In the rows, zero is written as 128.
Known rows, with every step that occurs
nezir > gagemo: [146 138 136 148 142 114 110 133 153 108  85 103 141 122 116 141 119 199
 145 114  71 154 149 119 128 150 123 161 120 163 143  65 128 141  94 153
 183 117 128 111 114 103 110 165 117 131 114]
fidan > zerob > ravuzub > pumo > gagemo > nezir: [160 137 163 110 136 112 147 161 140 145  79  91 135 112 189 134 131 151
 147 156  78 156 134  76 123 161 108 184 122 136 125  95 100 136 110 134
 125 112 139 111 102 110 126 132 110 134 104]
sumut > sevog > fidan > zerob: [140 136 127 143 133  93 119  86 166  94  86 104 143 124 121 134 137 185
 146 145 107 167 132 167 139 166 117 147 132 156 159  74 148 137 139 143
 144  40 135 126 111 119 114 167 122 129  85]
gagemo > nezir: [154 139 153 139 141 121 114 156 173 126  84 122 146 113 173 156 123 236
 143 132 111 173 139 123 117 156 121 142 119 174 144  74 107 147 128 151
 112 113 132 118 112  95 110 165 117 141  93]
ravuzub > pumo > gagemo > nezir > zupazu > zerob > fidan > sevog: [110 141 169  48 144 102 155 112 114 152  82 130 146 110  99 122 140 175
 125 178  87 177 132 121 118 162 127 203 112 161 113  97 110 142 144 160
 151 175 151 121  96 120 124 109 106 134 102]
nezir > gagemo > pumo: [135 151 143 137 137 116 124 147 141 102  89  98 143 125 105 140 120 223
 141 122  73 179 135 125 124 154 113 135 127 166 146  70 122 149 104 141
 151 118 131 113 116  99 112 160 114 138 111]
fidan > zerob > ravuzub > pumo > nezir > zupazu > sevog > sumut: [126 137 148  87 151  89 131 138 114 128  86 128 126 109  82 145 141 151
 114 217  99 154 127  88 137 196 132 225 118 174 145  78 157 147  81 151
 120 139 128 107 107 102 127 110 119 126 107]
ravuzub > pumo > gagemo > nezir > zupazu > zerob > sumut > sevog: [129 155 160  90 128 120 154  95 127 135  81 172 154 114 140 124 139 193
 134 171  88 143 149  93 124 162 118 236 112 162 143  88 120 150 130 163
 107 141 138 115 103 136 125 110 105 136 131]
ravuzub > zerob: [149 138 143  90 153 106 117 115 152 100  86 113 157 109 142 171 123 198
 160 170  78 144 146 130 128 168 138 140 126 162 147  74 102 152 108 152
 123 134 119 110 113 101 113 155 125 135 100]
nabib > zerob > ravuzub > pumo > gagemo: [147 135 151  99 154  99 140 144 113 123  80  81 120 112 153 144 126 124
 143 145  60 117 136 111 137 162 109 168 125 132 146  89  99 138  95 138
 172 114 136 114 107  95 127 135 110 147 112]
pumo > gagemo > nezir > zupazu > sevog > fidan > zerob > nabib: [119 138 172 120 144 105 136 111 182 138  81 125 128 122 136 105 148 180
 166 125 132 146 160 120 132 168 114 152 117 176 113  72 126 150 121 138
 111 133 144 114 105 123 112 162 121 126 105]
ravuzub > pumo: [136 139 145 109 142  93 111 149 126 104  84 108 142 103 120 161 122 196
 148 135  92 194 132 127 115 158 137 158 127 155 160  77 100 150 115 155
 147 105 133 115 116  95 119 142 117 143 100]
sevog > fidan > zerob > ravuzub > pumo > nezir: [148 131 115  95 141  81 125 129 147 124  77  49 124 115 105 126 136 160
 138 203  97 154 126  98 120 172 129 211 124 125 128  85 122 134  93 137
  98 115 128 107 111 104 125 163 116 144  96]
nezir > gagemo > pumo > ravuzub > zerob: [138 148 128  85 152 119 152 129 134  78  84  72 160 124  96 137 126 201
 154 160  57 136 155 113 123 176 114 140 133 150 123  73 124 154  97 135
 140 167 119 103 111 105 117 147 123 129 114]
zerob > ravuzub > pumo > gagemo > nezir: [147 147 138 116 142 115 138 182 144 137  79  85 132 109 199 134 125 169
 139 128  79 155 140  92 120 149 109 164 123 123 129  87  93 146 121 139
 143 175 139 113 105 102 125 148 107 151 108]
ravuzub > zerob > sumut > sevog > fidan: [144 139 104  91 136 104 131  62 173  86  83 112 161 123 129 133 133 194
 143 157  89 141 150 152 143 156 129 141 121 135 162  87 106 150 124 155
 105 129 124 121 118 121 119 193 115 143 100]
sumut > sevog > fidan > zerob > ravuzub: [142 138 106 141 140  93 128 104 171 107  87  72 140 130 134 121 135 164
 127 153  99 144 129 165 148 165 105 135 137 145 160  75 149 136 118 143
 160  76 138 125 108 117 117 172 124 133  76]
zerob > ravuzub: [145 141 120 137 148 108 113 169 163 118  86  83 139 118 159 145 120 190
 125 130  80 133 139 140 132 156 117 127 131 157 171  66 107 151  92 157
 164 147 130 114 110  96 113 168 126 141  86]
zupazu > zerob > sumut: [151 142 164 124 141 121 128 104 153 127  84 140 162 121 131 155 125 230
 124 170  84 126 141 136 133 156 135 167 114 171 185  79  92 156  81 173
  86  94 125 109 113 113 113 156 119 139 101]
gagemo > pumo: [134 150 151 138 140 108 116 165 137 102  89 107 148 114 129 158 123 226
 141 132  98 186 128 149 118 164 121 116 132 174 164  67 106 157 118 143
 119 111 133 119 114  93 112 157 121 143  92]
sevog > fidan > zerob > zupazu: [140 124 158  99 121  83 120  98 178 103  83  92 149 119 107 132 139 181
 163 147  96 131 145 125 114 167 131 187 131 161 141  64 106 154  95 143
 117  61 122 107 106 103 116 176 129 128  84]
pumo > nezir: [153 145 144 147 146 109  95 141 158 123  80 114 122 112 138 153 124 201
 134 166  94 146 137 141 112 168 139 197 118 165 137  64 112 148 116 151
 129 136 124 110 112  99 114 167 121 137 107]
zerob > ravuzub > pumo: [136 139 119 100 148  94 120 170 131 111  85  74 139 109 135 147 122 178
 129 145  78 168 130 118 124 155 124 144 131 143 166  77 102 147  93 156
 166 137 135 112 114  93 123 146 119 146  90]
nabib > zerob > zupazu > sevog: [131 127 205  94 146 103 124 113 141  96  86 131 124 110 123 154 134 161
 121 172  75 119 145 163 138 179 132 167 131 206 149  66 115 163  97 148
 166  60 132 118 115  90 120 143 127 138  80]
zerob > fidan: [129 132 124 104 148 101 111 138 160 122  87  99 143 119 113 139 124 188
 124 122  98 164 136 168 126 161 143 110 122 166 163  78  86 153 115 165
 160 138 144 112 110  94 112 175 120 135  88]
sumut > sevog > fidan > zerob > ravuzub > pumo > gagemo > nezir: [144 140 125 121 130 103 155 117 153 122  78  73 131 120 172 107 141 146
 142 148  97 164 132 110 137 157  99 171 129 113 121  99 136 132 148 127
 138 104 145 124 106 127 129 156 106 143  95]
pumo > ravuzub > zerob > sumut: [155 138 139  79 148 119 139 112 154  96  80 101 166 120 140 149 125 187
 146 148  65 102 162 118 127 172 128 157 120 148 156  78  75 158  83 159
 104 167 118 102 109 104 119 172 127 129 110]
nezir > gagemo > pumo > ravuzub > zerob > sumut: [145 147 137  73 145 128 160 114 139  85  81  92 170 131  98 134 125 208
 148 154  49 123 160  95 129 170 114 151 122 144 141  85  94 155  77 144
 108 175 117 101 113 107 122 165 117 129 126]

Rows
[125 130 156 111 147  98 114 123 142 118  88 104 141 119 112 139 126 175
 107 131  94 181 123 194 133 156 133 112 120 163 151  87 100 145 136 159
 193 130 146 131 109  99 115 177 120 130  73]	zerob > fidan > sevog
[127 149 170 132 148 130 128 162 148 134  82 148 125 111 171 141 133 185
 138 116  92 150 160 126 126 166 113 172 119 186 126  64 116 158 133 149
 144 181 141 121 103 109 115 136 117 138 109]	pumo > gagemo > nezir > zupazu > sevog
[133 134 106  98 135  79 137 112 141 100  85  67 139 120 111 121 137 154
 132 167  92 178 121 140 140 164 112 147 140 131 160  87 147 135 122 143
 158  70 139 125 113 116 125 150 118 137  79]	sumut > sevog > fidan > zerob > ravuzub > pumo
[125 129 156  97 137 100 132 108 157 115  87 131 145 125  85 133 139 182
 137 134  95 154 152 129 141 168 125 164 118 183 167  74 110 149  79 157
  89  99 134 117 111 113 114 160 122 127  96]	nezir > zupazu > sevog > fidan > zerob > sumut
[117 132 145  76 144  81 124 118 124 116  79 109 116 107  58 133 144 165
 142 207 101 184 137 116 121 183 141 235 122 176 120  73 143 144 108 144
 100 112 134 113 112 113 124 125 120 135 104]	ravuzub > pumo > nezir > zupazu > sevog > fidan > zerob
[114 162 158 100 147  99 117 114 151 136  87 138 141 119  66 132 141 252
 146 235 127 145 137 131 106 184 141 190 121 200 128  55 140 160  89 155
  88 155 124 101 106 110 110 128 128 131 116]	gagemo > pumo > nezir > zupazu > zerob > nabib
[138 145 132  90 152  99 136 140 123 119  86  80 150 107 118 146 126 201
 119 200  72 151 126 128 128 159 131 163 131 157 171  81 119 153  81 162
 133 123 134 109 112 103 122 117 119 151  88]	zupazu > zerob > ravuzub > pumo
[129 135 132 138 138  81 112  67 186 100  86 108 142 130 103 114 141 189
 157 145 138 173 136 166 139 164 124 121 130 160 157  75 149 140 132 146
 156  41 138 120 115 125 111 187 128 122  87]	sumut > sevog > fidan > zerob > nabib
[150 129 117 129 142  92 127 130 175 122  84  53 142 125 134 126 131 181
 142 142  94 139 134 129 138 161 109 130 130 140 158  75 117 139  82 144
 122  92 131 114 108 103 113 178 125 136  78]	sevog > fidan > zerob > ravuzub
[146 141 136  92 141 115 129  82 156  93  87 150 164 120 142 153 126 192
 133 172  76 142 148 154 144 162 135 146 119 158 169  85 107 152 118 160
 122 114 122 118 115 121 120 166 118 130 104]	ravuzub > zerob > sumut > sevog
[153 126 143 121 127 100 124  98 176 116  82 107 155 127 116 138 131 194
 156 129 102 150 141 114 135 157 124 158 114 147 172  85  84 141  86 151
  69  60 128 113 112 110 112 195 117 130  97]	sevog > fidan > zerob > sumut
[116 146 149 101 150  92 112 101 163 127  92 142 153 117  77 137 135 233
 155 171 119 132 149 129 119 170 139 159 124 202 160  53 128 158  82 175
 135 131 130 104 106 111 105 132 134 124 105]	nezir > zupazu > zerob > nabib
[153 142 135 156 144 118 104 128 158 122  79 107 120 123 111 136 122 194
 135 166  72 140 147 112 119 160 134 218 113 157 118  67 132 140 102 151
 161 148 122 105 114 107 113 170 115 131 124]	pumo > nezir > gagemo
[134 146 130 121 145 102 128 171 123 125  80  74 126 109 175 138 123 135
 139 114  62 138 139 112 126 151 121 161 129 119 151  80  94 148 109 148
 178 170 139 110 107 103 127 146 112 146 108]	zerob > ravuzub > pumo > gagemo
[135 141 113 119 134  88 143 113 134 109  80  66 127 122 145 114 137 117
 142 138  80 151 130 134 141 157 105 163 136 108 143  90 137 136 131 136
 173 104 143 121 106 127 129 154 112 139  95]	sumut > sevog > fidan > zerob > ravuzub > pumo > gagemo
[129 154 104  78 138 110 159  84 151  68  81  79 168 129 120 124 137 203
 142 155  90 136 151 155 134 173 109 123 134 129 155  85 111 159 129 141
  86 155 126 119 114 118 123 185 120 145 102]	gagemo > pumo > ravuzub > zerob > sumut > sevog > fidan
[145 133 133 122 136 101 130  64 162  97  84 120 140 131 116 128 133 183
 134 139  99 135 144 162 153 161 107 146 119 152 175  88 116 136 117 147
 123  54 136 131 117 108 115 191 111 143 100]	nabib > zerob > sumut > sevog > fidan
[143 143 142 109 142  93 102 143 129 117  79 109 124 103 115 157 126 190
 142 184  90 176 132 114 104 167 148 215 119 152 135  77 109 147 116 149
 125 128 127 108 115  97 122 148 115 144 112]	ravuzub > pumo > nezir
[130 144 102 152 138  97 109 101 164  88  86  92 136 121 129 128 131 203
 138 115 109 171 138 186 136 155 119 139 132 146 166  66 141 146 149 150
 159 102 138 131 116 112 113 184 120 145  90]	sumut > sevog > fidan
[158 148 162 158 139 128 121 153 165 133  78 118 133 115 210 144 125 198
 154 105  93 142 150 114 118 154 113 162 116 149 129  77  94 150 139 143
 130 149 134 115 106 107 113 169 112 142 112]	pumo > gagemo > nezir
[138 119 154  84 155  96 122 115 149 122  88 104 141 124 101 142 127 173
 127 148  92 146 137 170 135 174 132 118 119 175 158  86  93 142 107 156
 146  86 142 117 110  86 112 164 118 135  91]	nabib > zerob > fidan
[136 142 109 142 130 107 117  87 173  99  83 115 146 128 127 122 130 198
 126 109 103 155 146 163 142 151 116 141 122 141 179  79 111 149 125 158
 128 108 135 126 118 116 116 202 114 144  99]	zerob > sumut > sevog > fidan
[125 153 146  74 156 102 139 127 153  87  84  84 163 117 110 138 133 215
 166 164 109 136 148 140 116 182 126  94 136 161 140  69 106 165 103 141
 119 164 125 103 112 100 115 165 133 130 101]	gagemo > pumo > ravuzub > zerob > nabib
[144 124 186  90 136  91 118 112 152 102  87 123 138 114 121 156 131 171
 147 159  77 108 145 132 121 176 127 187 128 190 146  64 104 152  95 146
 156  61 123 111 108  86 115 154 126 132  93]	nabib > zerob > zupazu
[139 144 153 129 135 123 122 159 162 138  82 137 135 114 174 140 130 195
 161 101  95 135 158  95 110 161 111 187 116 168 121  63 103 149 127 151
 135 181 134 112  96 106 111 148 117 130 122]	pumo > gagemo > nezir > zupazu
[141 136  91 110 136  91 137  91 147 110  79  62 120 130  76  96 137 150
 124 207  73 162 132 107 135 165 120 229 126 124 111  89 178 122 111 137
 170 106 132 113 113 127 129 157 110 135 109]	sumut > sevog > fidan > zerob > ravuzub > pumo > nezir > gagemo
[146 148 132 126 155 114 127 135 155 127  86  88 149 117 144 143 125 213
 114 187  77 119 134 151 138 161 125 146 130 168 170  69 121 154  79 163
 135 128 129 112 109 104 113 139 126 145  85]	zupazu > zerob > ravuzub
[138 152 136 110 150 107 143 142 117 134  79  82 138 110 154 138 127 161
 128 172  59 117 137 119 132 155 125 181 129 130 155  85 106 153  94 154
 150 157 134 107 106 114 126 121 113 150 106]	zupazu > zerob > ravuzub > pumo > gagemo
[137 149 118 130 135 110 133  57 164 107  83 121 156 128 111 125 135 221
 120 167 100 139 140 174 147 154 124 161 121 153 182  82 125 153 114 165
 100  92 134 124 116 126 116 172 114 147  93]	zupazu > zerob > sumut > sevog > fidan
[143 150 151 137 137 122 129  79 151 111  86 157 158 123 129 144 129 210
 107 179  88 134 139 170 146 158 129 168 122 173 188  82 122 155 112 171
 124  80 133 121 114 125 117 150 117 137  98]	zupazu > zerob > sumut > sevog
